What can hang from each mark
Q191: Q310
Q41: Q426
Q796: Q28
Q70: Q401
Q81: Q191
Q31: Q28 Q401 Q526
Q28: Q31 Q796
Q526: Q31
Q310: Q191 Q426
Q741: Q401
Q426: Q41 Q310
Q401: Q31 Q70 Q191 Q741

Every row comes from one small tree of marks. The marks that hang from a mark follow it in brackets, in the order of their numbers. Every link used is in the known rows. Which tree was each row made from?
(in the rows, 128 means zero)
Known rows
Q28{Q31{Q401} Q796}: [136 134 146 146  74 138 119  91 107 123 100 146 118 166 157 141 183  97
 136 169 151 157  93 168 128  97 141 136 111  55 147  80 142 148 166 109
 139 133  56 190 167 150 115 132  78 172]
Q526{Q31{Q401{Q191}}}: [112 158 137 141 179 149 126 138  77 153  68 106 169 146 116 148 153 114
 107 123 136 156 135 147 140  98 147 128 141 102 111 140 127 128 182 146
 127 124  95 132 148 124 124 174 105 116]
Q401{Q31{Q526} Q191{Q310} Q741}: [133 126 117 110 154  97 118 137 123 113 135 114 119 127 108 136 105 147
  99 117 111  80 146  87 150 171 140 109 133 174 112 196 136 111  78 137
 122 145 190  84  99 118 160 106 163 123]
Q81{Q191{Q310{Q426}}}: [163 177 144 126 146 102 176 133 156 186 182  56 119 116 138  71  62 117
 183 119 160 230 139 143  82 108 108 111 105  82  94  96 117 149  86 128
 106 171 148 121 131  56  97 123 137 123]
Q70{Q401}: [111  73  98 138 143 128 172 106 116 162 156 140 136 119 146 113 147 146
 124 108 130 146 133 120 135 101 102 116 118 133 160  74  97 127 169 134
 155 138 115 129 100  95 112 134 147  85]
Q31{Q28}: [154 140 128 133 113 174 136 119 158 139 148 138 146 101 116  78 122 115
 186 133 134 131 123 137 112 108 108 154 142 132 116 103 125 122 162 111
 126 120 129 147 141 133 120 118 143 114]
Q310{Q191 Q426{Q41}}: [185 149 177 127 158 147 171 154 176 156 199  81 102   4  95  55  98 100
 189 109 154 213 180 147 107  75  98  91 122 126 116  74 101 168  89 145
 159 132 115 140 121  86  82 184 138 119]
Q191{Q310{Q426{Q41}}}: [171 160 186 127 139 130 184 135 140 144 217  66 108  53  98  60  90 103
 205 104 135 195 154 144 100 103 102  88 122 136 100  84 112 198  82 107
 129 145 158 132 135  54  94 127 148 112]
Q526{Q31}: [134 129 141 125 134 172 146 106 115 177 120  97 134  92 120 114 156 137
 153 130 125 188 134 141 130  83 128 118 137 117  98 113 112 124 184 138
 123 121 117 112 148 107 127 149 130 110]
Q796{Q28{Q31}}: [139 114 132 125  86 145 131  87 165 143 112 152 104 132 140 113 171 111
 164 147 140 182 111 170 115 118 103 136  91  94 132  64 121 108 154 138
 143 143  85 145 163 142 130 101 117 153]
Q81{Q191{Q310{Q426{Q41}}}}: [193 204 188 112 141 118 185 153 154 153 208  52  98  88 111  64  51  93
 196 128 146 238 156 153  86  82 114  87 108 115  96  83 112 173  73 130
 114 160 148 122 135  44  75 122 145 127]
Q41{Q426{Q310}}: [199 120 193 114 117 141 182 148 150 147 229  87 119  66 142  93  94 120
 163 109 146 162 142 168 101  87 121 113 100 176  81  73 101 132 129 120
 178 152 124 139 112 114 101 103 120 126]
Q70{Q401{Q31 Q191{Q310} Q741}}: [ 96  86  73 115 162  75 137 145 101 126 147 119 110 136 148 150 113 170
  66  71 127  85 146  76 157 154  97 103 118 174 139 153 101 126  91 138
 127 153 180  87  66  71 146 115 163  98]
Q41{Q426{Q310{Q191}}}: [227 133 186 113 140 142 170 158 162 167 223  77  94  25 148 107  94 118
 156  97 165 179 155 159 106  85 110 102 113 145  78  71 108 123 115 135
 195 146  89 143 108 118  93 125 114 123]
Q796{Q28{Q31{Q401 Q526}}}: [113 115 156 146  90 151 112  84 136 122  91 182 125 183 132 146 189  75
 141 203 123 146  94 161 105 118 151 153  92  68 158  78 168 118 159 135
 135 117  51 170 174 193 144 110 100 188]
Q70{Q401{Q191{Q310{Q426}}}}: [ 99 117 110 133 185  75 168 140  88 174 177 106 145 109 133  76  95 130
 109  73 147 145 153 114 110 120  92  89  98 125 124 118 108 167  93 135
 139 156 154 145  92  55 101 158 141  77]
Q191{Q310}: [151 153 136 128 132 135 168 101 131 158 164  98 127  98 135 102 130 138
 165 101 135 169 125 134 126 116 112 120 149 107  98 103 117 134 123 110
 137 148 142 136 125  74 114  90 154 103]
Q526{Q31{Q28}}: [133 151 143 127 125 194 118 117 129 158 119 113 141  96 110  93 133 119
 175 155 126 154 126 147 117  80 126 150 140 113  96 127 135 124 185 122
 104 114 118 123 156 143 130 142 124 117]
Q526{Q31{Q28{Q796} Q401{Q741}}}: [125 130 136 148 104 179  96 122 124 112  84 161 118 188 126 146 152 116
 141 180 117 100 109 143 148  93 147 145 145  89 124 155 158 144 163 103
  43  88  80 141 162 152 135 153  84 171]
Q796{Q28{Q31{Q401{Q70 Q191}}}}: [ 90 119 102 124 115  98 103 130 126 105  43 161 129 191 154 195 161 117
  88 129 128 142 111 153 117 163 125 144 104 113 160  95 129  99 127 150
 143 116  84 155 150 164 132 138  88 156]
Q70{Q401{Q31{Q526} Q741}}: [ 94  37  90 119 128 115 141 122 126 114 163 159 109 132 127 139 148 160
  88 141  99  93 144  83 145 139 125 113 115 173 179 140 112 125 137 138
 127 128 154  71  82 142 157 134 165 123]
Q401{Q191}: [135 132 123 131 162 125 149 130 123 149 116 121 159 103 111 104 111 130
 135  98 150 137 145 134 141 128 112 119 137 153 108 122  99 107 148 149
 173 147 139 143 120 103 113 146 144  86]
Q426{Q41 Q310{Q191}}: [221 161 200 119 132 157 173 141 153 124 197  87  82  17 114 103 100  96
 170  98 129 193 161 159 125  73 115  80 144 166 104  75 120 145 109 146
 204 125  95 132 117 101  83 132 132 101]
Q81{Q191{Q310}}: [177 192 138 128 137 119 168 118 142 173 155  68 117 139 145 114  86 128
 158 120 146 212 132 140 117 102 121 118 132  90  95  95 115 108 125 130
 123 168 135 113 130  74 103  88 142 108]
Q28{Q31}: [147 131 131 114  99 132 150  94 113 152 132 115 124 103 144 122 151 101
 172 134 144 181 128 153 113 112 105 124 115 105 123  62 120 115 156 127
 153 158 107 144 148 122 122 126 131 129]
Q401{Q31 Q70}: [123 116 108 107  96 121 132 127 157 124 142 114 116  69 140 139 147 175
 111 101 122 160 133 115 123 166 121 141 141 163 138 138  85 114 126 132
 155 138 175  84 108 133 138 113 146 126]
Q796{Q28{Q31{Q401{Q191} Q526}}}: [108 117 144 139 132 131  96 111 119 116  58 175 147 198 123 146 160  69
 106 186 130 118 107 155 114 126 152 138  88  89 158 108 170 110 149 158
 147 121  56 168 170 197 143 127  93 170]
Q31{Q28 Q401{Q191} Q526}: [113 150 145 151 158 152  99 139 107 103  98 159 185 169  91 107 128  82
 123 165 123  66 118 131 118 127 162 156 141 115 134 156 175 115 156 127
 129 100 110 167 141 188 123 152 121 126]
Q310{Q191 Q426}: [167 150 126 128 157 131 159 124 171 186 171  95 121  34 121  63 116 122
 180 100 174 206 169 137  98  92  91 107 126  93 102  99 111 147 103 140
 144 142 110 144 114  86  97 182 135 112]
Q191{Q310{Q426}}: [145 155 142 133 132 111 172 117 138 175 198  83 135  77 118  70 114 132
 186  98 142 191 136 134  89 116 103 114 120  98  89 105 116 171  94 107
 119 164 157 144 134  64 106 121 150 110]
Q28{Q31{Q401{Q191}}}: [118 138 124 130 143 120 129 126  69 128  85 129 159 154 140 145 153  87
 117 128 151 146 127 156 133 128 130 138 118  89 135  94 148 125 151 136
 160 147  83 172 141 131 121 159 110 132]
Q741{Q401{Q70 Q191{Q310}}}: [122 132 101 113 155  51 142 133  83 115 133 107 132 137 152 198  97 168
  71  45 116 123 132 113 151 144 111 113 146 148 147 130  90 118  91 134
 173 137 155  90 101  82 123 109 150  50]

Write each row's tree
[138 122  96 115 163  97 162 136 113 127 125 112 129 139 126 148  97 145
 144  85 130 116 158 108 153 150 102  93 150 156  98 142 116 113  89 133
 117 153 167 114 105  67 124 117 164  81] | Q401{Q191{Q310} Q741}
[ 94 122  79 131 157  72 148 158  94  88  94 121 130 189 141 234 127 151
  97  71 110 100 142  99 154 192 120 112 161 155 136 153 128 120  71 128
  88 127 152 103  92  92 126 131 158 108] | Q31{Q401{Q70 Q191{Q310} Q741}}
[ 94  52  66 117 170  96 166 148 106 137 126 152 137 156 134 144 119 152
  97  89 129  90 167  96 161 131  94  91 124 181 164 114  94 110 134 153
 134 131 139 112  77  81 120 158 162  76] | Q70{Q401{Q191 Q741}}
[148 141 164 131  74 173  68 103 184 112 142 160 113 104 108  62 126 125
 127 194 122  85  90 125 124 124 163 157 117 125 130 167 145 129 149 114
 136 105 142 139 151 204 151  95 104 180] | Q401{Q31{Q28{Q796} Q526}}
[103 113 114 139 145 154 151 131  95 128  97 120 138 163 125 177 173 132
 148 135 118 156 139 123 146 106 132 122 149 107 133 128 135 131 168 127
  75 118  94 105 133 112 136 159 136 135] | Q526{Q31{Q401{Q741}}}
[114 107 128 107 136 101 104 146 131 114 100 119 134  93 114 148 113 161
  55 120 105 104 144 101 136 177 151 132 132 194 143 181 115  93 107 160
 175 124 179  85 108 172 145 132 140 116] | Q401{Q31{Q526} Q70 Q191}
[116 120  81  95 138  72 129 158 128 106 118  99 101 116 137 197 103 184
  86  62 113  97 151  86 151 203 119 109 148 201 117 183 102 106  55 132
 124 149 213  64  79  91 146 107 164 115] | Q401{Q31 Q70 Q191{Q310} Q741}
[105  75  72 128 176  77 167 142  94 142 134 128 124 168 142 162 114 151
 100  72 126  90 154  95 162 138  89  83 128 161 135 132 113 126 106 133
 118 145 158 100  76  57 124 133 164  67] | Q70{Q401{Q191{Q310} Q741}}
[133 143 149 121 142 152  78 136 149 121 126 144 158  92  88  71 100 118
 114 161 125  67 126 118 121 145 152 160 128 165 117 179 140 109 134 140
 151 115 164 121 131 194 153 130 136 136] | Q401{Q31{Q28 Q526} Q191}
[136 102 162 123  89 150 116  77 158 140 107 168 105 146 127 118 158  89
 151 187 127 159 109 156 109 125 137 129  80  98 139  81 152 100 149 146
 142 130  78 146 169 181 143 102 120 169] | Q796{Q28{Q31{Q526}}}
[110 135 123 150  79 146  96 128 159  97 103 166 126 170 141 154 144 137
 127 155 119 100  87 137 124 137 141 161 142 110 153 133 134 137 145  99
  99  87  99 153 153 173 114 128  90 163] | Q31{Q28{Q796} Q401{Q70}}
[105 116  83 101 157  51 161 171 129 127 136  92 117 125 124 157  80 160
 133  63 124 126 174 100 122 193  92  89 135 185 105 156 111 137  28 134
  88 142 196  99  95  57 118 152 159  96] | Q401{Q70 Q191{Q310{Q426}} Q741}
[145 140 165 133 111 149  52 129 174 107 115 162 135 113 102  64 100 117
  92 178 132  52 107 122 138 136 170 149 111 146 126 199 146 118 137 135
 150 106 143 147 145 202 145 112  96 159] | Q401{Q31{Q28{Q796} Q526} Q191}
[139 126 159 131  78 138  59  97 156  93 161 185 120 123 120  93 123 135
  90 171 121  69  82 121 131 101 164 172 112 116 171 159 127 143 149 111
 154 103 128 107 141 204 156  88 103 142] | Q741{Q401{Q31{Q28{Q796} Q526}}}
[114 152 148 148 129 197 113 124 103 139 103 130 156 140 116 120 162 105
 167 156 123 140 108 151 114  77 149 165 146  80 111 123 153 144 190 113
  87 105  86 148 163 153 130 150 107 138] | Q526{Q31{Q28 Q401}}
[120 108  80 106 153  70 156 152 113 119 107 104 119 147 138 194 105 173
 112  66 112 112 156  98 154 189 107  92 155 184 117 153 115 100  63 137
 108 135 186  86  94  77 121 122 169  85] | Q401{Q70 Q191{Q310} Q741}
[115 140  96 139 172  93 154 142  92 112 111 118 148 188 126 176 122 126
 132  91 135 103 140 111 154 147 116 115 152 126 118 143 143 131 100 119
  99 143 137 132 103  71 121 127 149 105] | Q31{Q401{Q191{Q310} Q741}}
[ 95  74 104 111  97  99 130 127  89  78  94 155 106 197 141 229 176 117
 117 161  90 115 127 114 136 161 146 119 130 129 177 106 169 111 111 125
  93 113 104 104 131 176 153 153 142 163] | Q28{Q31{Q401{Q70 Q741} Q526}}
[137 128 169 147  76 140 104  91 104 113 109 162 121 184 139 142 181  84
 112 204 128 131  87 165 127 106 177 130 104  63 154 103 174 143 159 119
 128 123  48 180 179 192 133 128  77 185] | Q28{Q31{Q401 Q526} Q796}
[132 190 149 162 135 129  92 127 122 115 100 147 150 176 126 112 109 101
 114 138 146  74  95 144 135 132 147 145 137  78 103 157 164 152 126  99
 112 119 109 193 154 136 110 112  73 143] | Q31{Q28{Q796} Q401{Q191{Q310}}}
[135 148 148 159  99 166 105 109 160 108 119 171 143 158 131  93 148 105
 156 171 144 106  90 150 125 105 141 165 136  72 137 119 147 148 172  94
 107 101  81 183 163 161 114 118  82 165] | Q31{Q28{Q796} Q401}
[102 119 117 137 132 179 120 140 103 113  96 144 142 175 118 153 158 107
 164 155 111 117 131 126 131 102 131 152 155 110 124 140 158 140 172 114
  48  99  92 121 141 137 148 151 127 143] | Q526{Q31{Q28 Q401{Q741}}}
[111  83 148 141  89 149  74 107 157 119 154 180 112 126 130  68 140 138
  75 186 120  69  92 112 131 115 155 151  96 130 171 148 140 141 160 117
 136 106 125 135 126 194 147 109 103 155] | Q70{Q401{Q31{Q28{Q796} Q526}}}
[124 176 130 155 172 111 147 128  87 137 119 110 163 146 127 142 130 119
 126  94 149 132 119 129 133 139 130 120 153  98 107 128 135 145 121 120
 136 144 126 155 121  86 111 121 131 106] | Q31{Q401{Q191{Q310}}}
[133 193 130 119 142 131  95 139 137 133 147 108 138  89 124  80  94 134
 136 103 136 100 120 121 119 142 124 157 140 141  89 170 128 130 115 114
 145 145 187 132 125 119 145  95 134 118] | Q401{Q31{Q28} Q191{Q310}}
[111 151 113 134 182 115 138 148  64 129  80 100 144 186 123 195 134 125
 113 103 116 116 145 119 155 123 135 107 153 117  99 164 145 132 127 135
  76 125 117 110 131  86 135 151 132 115] | Q526{Q31{Q401{Q191{Q310} Q741}}}
[111 132  99 105 135 102 117 148 139 123 110 106 134  80 130 140 126 178
  81  88 129 134 148 109 137 181 122 132 140 188 133 156  82 100 107 153
 173 139 181  91 105 123 132 133 140 105] | Q401{Q31 Q70 Q191}
[137 136 150 124 102 179  98 110 154 117 162 144 136  88  96  66 124 121
 151 174 113 104 117 120 111 131 148 169 133 141 128 158 147 119 151 115
 139 118 144 116 133 194 147 112 143 145] | Q401{Q31{Q28 Q526}}
[122 107 124 111 101 128 116 128 150 119 133 121 118  83 118 146 138 165
 100 136  98 130 127 108 121 164 150 135 135 168 151 153 123 104 119 142
 152 119 166  75 116 175 152 120 156 139] | Q401{Q31{Q526} Q70}
[123 187 123 149 165 130 114 138 101 122 120 131 169 160 123 113 114 101
 139 111 135  94 110 134 122 136 127 156 149  96 103 142 159 140 128 105
 114 123 119 169 138 119 117 121 121 110] | Q31{Q28 Q401{Q191{Q310}}}
[ 95  59  94 113 117 139 107 130 143  99 165 181 115 142 118 111 139 143
 111 164  98  50 131  82 133 134 128 145 117 167 175 154 142 118 136 120
 105 110 155  89  89 173 164 124 155 132] | Q70{Q401{Q31{Q28 Q526} Q741}}
[ 85 154 118 132 154 150  88 158  83 116  50 124 161 156 122 178 138 129
  98 129 109 109 123 128 130 136 150 158 155 123 125 165 145 116 159 140
  94  87 116 122 148 166 129 172 101 126] | Q526{Q31{Q28 Q401{Q70 Q191}}}
[109  81 100 115  68 104 119 122 117  78  74 160  86 199 173 224 182 136
 112 152 121 122 109 134 151 159 131 119 125 115 171  94 138 127 114 117
  81 117  85 134 141 148 130 137 101 177] | Q28{Q31{Q401{Q70 Q741}} Q796}
[113 103 123 139  84 151  87 116 163 127 162 172 111 115 148  65 136 149
  96 151 134  89  92 113 136 108 123 162 102 127 161 134 111 148 171 106
 140 121 127 139 118 163 138 109  94 145] | Q70{Q401{Q31{Q28{Q796}}}}
[102  73  94  98 135  92 109 150 142  91  93 135 120 127 110 180 113 176
  63 118  97  72 166  77 157 193 141 116 139 223 149 192 116  77  83 163
 132 122 186  62  86 158 160 138 165 126] | Q401{Q31{Q526} Q70 Q191 Q741}
[109 147  95 107 140  53 116 146  96 109 140 105 123 110 159 185 109 184
  50  42 117 113 125  97 148 167 124 130 140 155 153 162  71 124  83 130
 179 145 185  69  95 106 147  93 148  74] | Q741{Q401{Q31 Q70 Q191{Q310}}}
[133 132 131 117  58 144  78 123 191 103 126 150  99  93 140 109 118 166
 106 140 128 107 103 120 120 157 131 163 131 149 134 157 108 125 121 110
 128 105 156 122 139 173 137 102  98 163] | Q401{Q31{Q28{Q796}} Q70}
[112  78 128 134  92 136 122 100 137  92  81 192 107 221 126 178 183  87
 136 200 109 117 114 144 118 130 137 134  97  97 167  90 176 111 138 136
  88 114  62 143 151 181 159 114 120 193] | Q796{Q28{Q31{Q401{Q741} Q526}}}
[120 160 165 165 105 190  81 114 133 137  90 151 142 158 127 110 159 110
 141 184 129 127  93 152 127  72 168 158 132  59 117 136 151 155 194 108
  84  89  74 165 176 175 125 141  65 167] | Q526{Q31{Q28{Q796} Q401}}
